Each row comes from the steps of one walk. Every step used is in the known rows, and no mark comes twice. Write the walk behind each row, first mark first.
Known rows:
L-B: 86; 156; -223; 108; 139; -340; -203; -136; -50; -183; -85; 19; 98; -167; -259; 34; -88; -36; 241; -97; -155; -98; 63; -30
V-C: -85; 97; -128; -24; 3; -266; -141; -184; 179; -221; 58; 123; 199; 38; -188; 118; -94; 55; 200; -28; -256; -105; -76; -105
U-V-L-C: -15; 130; -148; -70; 64; -329; 196; 27; 179; -124; -81; 129; 174; 123; -351; -12; -82; -157; 194; -183; -114; -6; -189; -91
C-V: 98; 294; -311; 113; 45; -224; -24; -84; 313; -264; 83; 49; -27; 63; -276; 91; -97; 24; 238; -43; -265; -69; 29; 54
F-L-B-V-C: 12; 260; -270; 139; 189; -353; -227; -121; -75; -158; 44; 86; 226; 38; -538; 162; -304; 37; -17; -169; -319; -55; -68; -66
U-C-F-V-B: -203; 42; -508; 205; -159; -328; -38; -132; 192; -49; 94; 21; 77; -23; -242; -72; 37; 107; 214; 5; -254; 132; 38; 57
C-L-V: 53; 343; -266; 102; -58; -311; 52; -77; 217; -280; 1; 131; 72; -132; -126; 239; 147; -25; 399; 92; -454; -10; 209; -116
U-C-L: 117; -84; -194; 112; -230; -279; 113; -213; 178; -172; -61; -6; -54; 160; -14; 271; 222; -2; 375; 8; -205; -48; 292; -226
B-F-C-V-L: -14; 284; -507; -188; 227; -402; 93; -101; 321; -124; -44; 97; 163; 251; -279; 182; -258; -51; 355; -290; -411; -258; -218; 121
B-L-V-C-F: -248; 372; -313; -76; 29; -338; 14; -154; 115; -130; 46; -71; 317; -104; -311; 176; 64; 68; 133; 10; -735; 32; 113; 39
B-L-V-C: -157; 413; -242; -144; 21; -298; -86; -187; 119; -123; 91; -16; 330; -82; -127; 180; -7; 44; 20; -16; -575; -29; 10; -117
L-B-F-V: -102; 475; -342; 108; 238; -394; -130; -54; -67; -172; -70; 240; 93; -105; -439; 72; -161; 123; 251; -127; -243; -205; -106; 40
L-C-F-B: -265; 466; -335; 267; 73; -449; 91; -25; 43; -219; -130; 90; 99; 4; -609; -53; 66; 22; 375; 111; -323; -120; 182; 97
U-V-B-F: -105; 104; -367; 17; 292; -254; 62; -158; 313; -88; -85; 231; 283; -13; -342; 69; -139; -201; 38; -168; -232; -51; -180; 266
F-B: -48; 423; -298; 81; 184; -382; -11; -166; 137; -263; -65; 173; 33; 11; -268; 47; 40; -85; 253; 99; -166; -212; 117; 10
B-V-L: 39; 280; -250; -275; 70; -430; 54; -64; 160; -152; 71; 111; 178; 72; -254; 297; -174; -13; 106; -184; -254; -77; -35; -35
B-F-C-L-V: -90; 406; -457; -41; 142; -354; 36; -81; 83; -225; -60; 252; 250; -8; -156; 252; -17; -13; 421; -25; -621; -230; 89; -33
V-F: -60; 179; -73; -85; 112; -331; -75; -143; 167; -108; 30; 20; 159; -154; -275; 109; -59; -26; 274; 10; -135; -227; 95; 11
B-V-F-C: -109; 180; -362; -207; 238; -331; -183; -34; 19; -89; 218; 124; 308; -87; -210; 151; -339; 93; 135; -77; -272; -231; 53; 20
U-C: 53; -3; -173; -44; -147; -298; -43; -166; 82; -118; 5; 28; 71; 131; -92; 55; 87; 23; 170; 7; -114; -114; 159; -122
L-B-F-C: -56; 200; -426; -22; 340; -390; -220; -152; -174; -117; -148; 150; 273; -52; -302; 50; -242; -10; 261; -205; -321; -331; -39; 61
F-C: -45; 150; -381; -86; 120; -251; -188; -117; -47; -199; 44; 133; 158; 11; -42; -21; -145; 24; 216; -47; -256; -251; 10; -104
U-C-V-F-L-B: 202; 88; -284; 298; 75; -373; -90; -146; 207; 19; -42; -234; -16; 62; -526; -8; -93; -86; 252; -123; -153; -92; 126; 67
C-F-V-B: -257; 257; -504; 223; 33; -294; -79; -86; 175; -161; 83; 74; 105; -185; -365; -55; -60; 69; 239; -3; -303; 77; -38; 121
V-B-L: -199; 204; -405; -8; 40; -267; -147; -294; 78; -34; -33; -229; 229; -162; -49; 130; -53; -116; -41; -90; -300; -3; 44; -40

Which walk is each row?
-96; 145; -404; 122; -160; -422; 102; -232; 356; -53; -86; 43; 262; -13; -158; 262; 155; -95; 299; -13; -481; 69; 124; 28 : U-C-L-V-B-F
-6; 53; -402; 75; 27; -230; -46; -151; 40; -242; -24; 97; 38; 35; 36; 190; -18; -7; 398; -35; -328; -186; 138; -210 : F-C-L
-104; 323; -391; 55; 12; -331; -198; -124; 238; -141; 74; 58; 315; -275; -158; -43; -68; -111; 127; 35; -359; 85; -45; 71 : L-V-B
-224; 609; -344; -30; 153; -398; -18; -214; 164; -176; 21; 49; 266; -55; -215; 147; 47; -16; 94; 89; -572; -56; 46; -43 : F-B-L-V-C
-67; 101; -252; 280; 152; -369; -116; -166; -34; -140; -133; -31; 155; -20; -652; 31; -71; -32; 272; -115; -374; -84; 27; 48 : V-C-F-L-B
-162; 272; -219; 49; -8; -246; -144; -101; 146; -244; 184; 235; 98; 31; -208; 41; -142; 211; 215; 2; -235; -78; -193; -170 : F-V-C
-113; 607; -234; 5; 259; -498; -9; -78; 292; -171; 34; 139; 203; -243; -362; 27; 42; -94; 343; 170; -305; -187; 135; 127 : L-V-F-B
-87; 528; -310; -146; 41; -325; -59; -113; 5; -133; 40; -39; 213; -163; -117; 139; 55; -21; 12; 31; -504; -72; 159; -58 : B-L-V
-196; 421; -264; 89; 8; -291; 7; -60; 180; -17; 56; -289; 140; -39; -394; 124; -132; 63; 156; -78; -356; -63; 92; -26 : B-L-C-V-F
-22; 496; -331; -163; 217; -529; 115; -108; 235; -198; 15; 199; 118; 112; -328; 271; -109; -83; 173; -94; -250; -119; -4; 42 : F-B-V-L
39; -20; -285; 292; 336; -257; 26; -96; 71; -149; -132; 103; 144; 56; -670; -32; -104; -141; 162; -171; -346; 5; -63; 153 : U-V-C-F-L-B
-73; 466; -195; -31; 172; -383; 26; -129; -40; -117; -176; 158; 137; 117; -530; 133; -39; -73; 104; -29; -279; -395; 18; 37 : B-F-L
-342; 307; -378; 94; -101; -303; -158; -190; -32; 13; -39; -268; 297; -141; -200; 24; -97; -42; -39; -75; -301; 54; -12; -129 : V-B-L-C
-55; 309; -261; 122; 78; -334; 35; -85; -23; -178; -102; 37; 46; 29; -558; 18; 60; -65; 205; 34; -333; -220; 185; 61 : C-F-L
-260; 433; -228; 97; 318; -342; 174; -78; 115; -29; -79; -27; 189; -43; -444; 33; -18; -141; 68; -17; -223; -110; 68; 31 : U-V-F-B-L-C
135; 89; -254; 280; 35; -329; -51; -183; 53; -237; -151; -9; -15; -131; -211; 246; 41; -67; 434; -96; -231; -22; 203; -131 : C-L-B
-45; 227; -390; -94; 41; -580; 279; -125; 257; -92; -22; 73; 89; 247; -400; 236; 55; -31; 259; -95; -325; -18; 210; 123 : U-C-F-B-V-L
131; 249; -296; -54; 33; -353; 109; -109; 449; -193; 13; -20; -12; 139; -262; 171; -99; -84; 331; -186; -255; -39; -95; 22 : C-V-L
-221; 481; -412; 72; 204; -415; 128; -205; 14; -157; -144; -78; 53; -30; -364; 158; 153; -60; 186; 41; -454; -169; 307; 116 : C-F-B-L
-192; 708; -493; 36; 220; -453; 131; -120; 65; -173; -76; -10; 160; -143; -386; 107; 195; -60; 182; 121; -652; -85; 306; 166 : C-F-B-L-V
-10; 498; -308; 304; -51; -269; -30; 26; 102; -183; 6; -37; -3; 165; -597; -84; -133; 8; 162; -2; -282; -105; -25; -72 : F-L-C-V
-197; 479; -321; 128; 153; -446; 38; -102; 302; -281; 18; 215; 247; -48; -463; 53; 76; 7; 379; 140; -579; -16; 76; 181 : L-V-C-F-B
-136; 244; -387; -173; 235; -336; -92; -127; -46; -147; -57; 233; 266; 73; -209; 88; -177; 35; 211; -97; -344; -389; -43; 29 : B-F-C
-78; 199; -201; -95; 34; -284; -123; -118; 154; -220; 196; 213; 265; 78; -279; 265; -237; 166; 25; -77; -337; -29; -54; -47 : B-V-C
